Each row was made from one small tree. The marks that hang from a mark follow it in brackets, in alphabetical order. Every link used is in the known rows. Write each row's tree.
In the rows, zero is written as 128.
Known rows
Y[Q S T[G[N[V]]]]: [ 75 134 101 138 130 177 162 115 124  94 112 107 118 113 167 183 153  81
  95 147 122 138 133 135  77 138]
M[V[N[W]]]: [153 116 140 101 149  91 137 140 102 142 127 115 139 131  97 140 128 144
 147  73 103 140 130 112 187 115]
G[N[W]]: [174 117 141 126 121 133 125 118 126 124 123 137 130 110 100 148 133 166
 122 116  97 132 131 121 168 130]
T[G[N[V W]] Y[S]]: [137 147 129 125 130 136 149  86 142 133  94 118 117 139 131 153 148 117
 146 123 116 148  97 120 164 138]
T[G[N] Y[Q S]]: [ 76 149 131 150 117 174 140  97 126 127  94 120 132 138 139 177 170 123
 133 139 144 131 121 116  90 143]
N[G[T[Y]] V W[R]]: [147 148 120 127 118  90 116 121 140 127 132 135  98 132 121  82 105 102
 126 126 145 152 102 125 120 128]
Y[Q S T]: [ 72 112 107 133  98 149 156 173 106 159 140 127 129 114 172 192 143 107
  82 140 133 135  94 146  44 131]
V[M N[G W[R]]]: [160  92 123 103 167 127 103 116 100  99 122 124 127 125  67 111 116 151
 114 121 136 119 168 132 194 132]
T[G[N] Y]: [131 157 137 150 135 152 120 114 175 121  95 125 136 143 101 140 156 145
 142 121 131 112 155 108 121 130]
M[V[N]]: [139 122 138 115 151 106 130 158 123 134 126 111 144 144  97 135 131 128
 154  78 116 120 145 107 133 116]
M[V[N[G]]]: [ 84 113 128 112 160 104 123 125 121  97 115 102 154 132  88 121 127 125
 153  91 133 113 149 105 130 121]
R[S W[N[G[T]]]]: [ 91 146 151 135 116 119 137  97 111 150 159 151 147 115 178  83 115 150
 162 157 124 134 124 141 186 124]
V[N[G]]: [ 85 110 132 123 148 140 109 116 134 101 113 111 151 111  87 111 128 147
 138 112 127 109 147 121 107 128]
Y[S T[G]]: [ 67 127 115 144 118 144 157 184 162 153 130 130 142 125 166 187 155 114
  99 126 128 115 126 153 104 121]
W[R]: [156 121 137 145 120 129 106 194 147 139 134 141 122 135  98 142 125 138
 127 126 133 118 145 139 120 121]
R[S]: [143 111 141 126 128 131 137 160 141 160 135 137 137 132 141 128 129 142
 149 111 121 124 113 136 123 122]
G[N T[Y]]: [167 163 140 145 103 126 124 128 153 144 134 148 123 139 124 112 136 138
 129 103 125 123 129 104  70 131]
Y[Q S]: [ 91 107 126 132 102 150 142 151 111 153 131 125 133 118 164 177 146 119
 108 134 130 134  96 137  57 135]
G[T[Y]]: [154 154 133 139 101 107 127 163 164 174 144 146 124 141 151 108 133 126
 118 100 132 125 110 115  51 121]
W[N R]: [166 142 147 158 102 132  99 164 129 119 140 142 119 133  96 139 112 147
 146 144 119 113 139 152 160 125]
W[N[V] R[S]]: [184 140 143 140 122 126 119 139 118 119 141 134 103 144 118 110  95 117
 179 142 117 134 115 157 178 127]
R[W[N]]: [136 138 148 131 112 132 120 138 123 165 140 138 143 120 139 132 125 164
 144 163 108 126 131 136 176 120]
T[Y]: [145 137 132 128 113 122 119 158 162 170 119 131 130 143 116 129 135 138
 130 115 135 120 106 116  75 124]
M[V]: [142 117 128 120 132  92 135 179 146 142 134 123 139 144 128 147 131 119
 131  95 126 118 130 112 117 114]

Write each row's tree
[202  94 126  92 157 127 125 125 111 140 130 123 131 126 105 125 129 155
 101  98 103 122 149 124 164 125] -> V[M N[W]]
[110 141 121 151 135 161 137 146 166 103 117 128 138 116 118 164 152 133
 101 127 117 106 177 129 124 123] -> Y[T[G[N]]]
[182  84 110  95 168 111 128 114 115 107 129 128 105 137 123  93  99 110
 126 138 142 139 127 142 194 132] -> N[G V[M] W[R[S]]]
[ 80 130 139 129 123 133 113 105 124 130 130 129 153 110 129 116 120 158
 145 178 125 120 134 133 174 126] -> R[W[N[G]]]
[162 125  93 106 141 102 127 110 169 117 134 121 111 147 161  66 114  84
  88 122 153 116 122 104  37 132] -> N[G[T[Y]] V[M]]
[134 156 139 151 128 160 113 100 111 113  95 131 111 132  89 157 152 143
 130 145 141 149 155 119 175 135] -> T[G[N[W[R]]] Y[Q]]
[119 126 118 131 124 124 112  93 145  74 123 108 126 113 124 102 102 114
 136 152 115 114 116 136 111 132] -> W[N[G V]]
[169  80  93  87 161 110 127 101 142  98 123 110 117 118 136 103 112 109
  83 136 123 126 124 122 132 131] -> N[G V[M] W]
[168 123 148 114 149  92 121 164  89 136 129 126 126 143  68 144 121 141
 158  82 118 143 145 123 216 115] -> M[V[N[W[R]]]]
[ 91 149 141 139 107 118 122 108 125 133 154 144 146 107 162  96 119 148
 130 162 122 124 139 132 149 123] -> R[W[N[G[T]]]]
[ 88 137 111 153 132 181 139 126 134  92 114 118 132 105 137 175 159 122
  85 144 125 121 176 126  92 129] -> Y[Q T[G[N]]]
[138 135 158 126 119 136 136 128 107 180 144 144 144 129 154 120 120 166
 174 158 111 136 116 145 208 121] -> R[S W[N]]
[114 111 147 108 167  92 129 120  73 115 123 124 136 139  73 116 111 139
 191  92 138 145 133 128 249 121] -> M[V[N[G W[R[S]]]]]
[110 149 128 126 117 113 127  95 132 118 150 128 130 108 173  78 106 115
 133 165 117 135 128 129 135 125] -> R[W[N[G[T] V]]]
[183  87  99 100 161 110 112 124 131  93 124 121 104 128 107 105 104 108
  93 145 139 129 140 133 161 132] -> N[G V[M] W[R]]
[ 92 129 126 130  96 144 139 140 114 177 118 125 127 139 153 165 147 119
 122 132 148 140  72 125  40 137] -> T[Y[Q S]]
[ 57 133 114 152 118 183 157 128 118 110 116 122 135 112 158 202 166 113
  92 143 129 126 144 138  91 137] -> Y[Q S T[G[N]]]
[ 44 138 117 138  92 126 140 110 118 145 132 131 130 126 178 130 142 104
 109 133 161 137  79 121  19 140] -> N[G[T[Y[Q S]]]]
[102 126 136 113 143 128 133  80 113 129 130 121 137 120 154  86 103 130
 177 174 122 141 108 138 193 128] -> R[S W[N[G V]]]
[187 125 148 139 120 132 110 140 114 117 126 148 117 121  71 151 126 164
 135 125 113 135 146 132 196 131] -> G[N[W[R]]]
[113 127 117 111 136 120 135 106 121 143 132 128 134 150 141  99 133 117
 117 100 151 111 116 116  65 139] -> V[M N[G[T[Y[S]]]]]
[ 95 150 134 132 127 120 115 108 140 130 126 124 139 129 110  79 127 134
 140  96 140 120 128 108  68 128] -> V[N[G[T[Y]]]]
[114 141 126 127 107  92 127 112 146 147 134 140 129 119 140  98 126 137
 111 112 135 138  97 117 105 125] -> N[G[T[Y]] W]
[185 122 158 134 129 135 125 130  97 133 130 154 117 130  86 139 121 165
 165 119 116 145 131 140 231 131] -> G[N[W[R[S]]]]
[ 42 123 107 145 115 165 160 163 131 141 127 120 136 115 184 198 163 101
  82 142 137 129 126 150  70 128] -> Y[Q S T[G]]
[229 123 117 125 137 124 105 144 132  98 141 127  96 151 116 114  99 108
 116 151 122 110 149 145 147 130] -> W[N[V[M]] R]
[138 151 137 148 117 111 120 111 122  86 155 140 107 131 143  74  88 102
 168 141 131 130 121 154 154 130] -> W[N[G[T] V] R[S]]
[140 123  84 107 139 120 129  90 139 106 130 110 104 135 178  77 122  72
  71 138 159 130 121 102   4 138] -> N[G[T[Y[Q]]] V[M]]
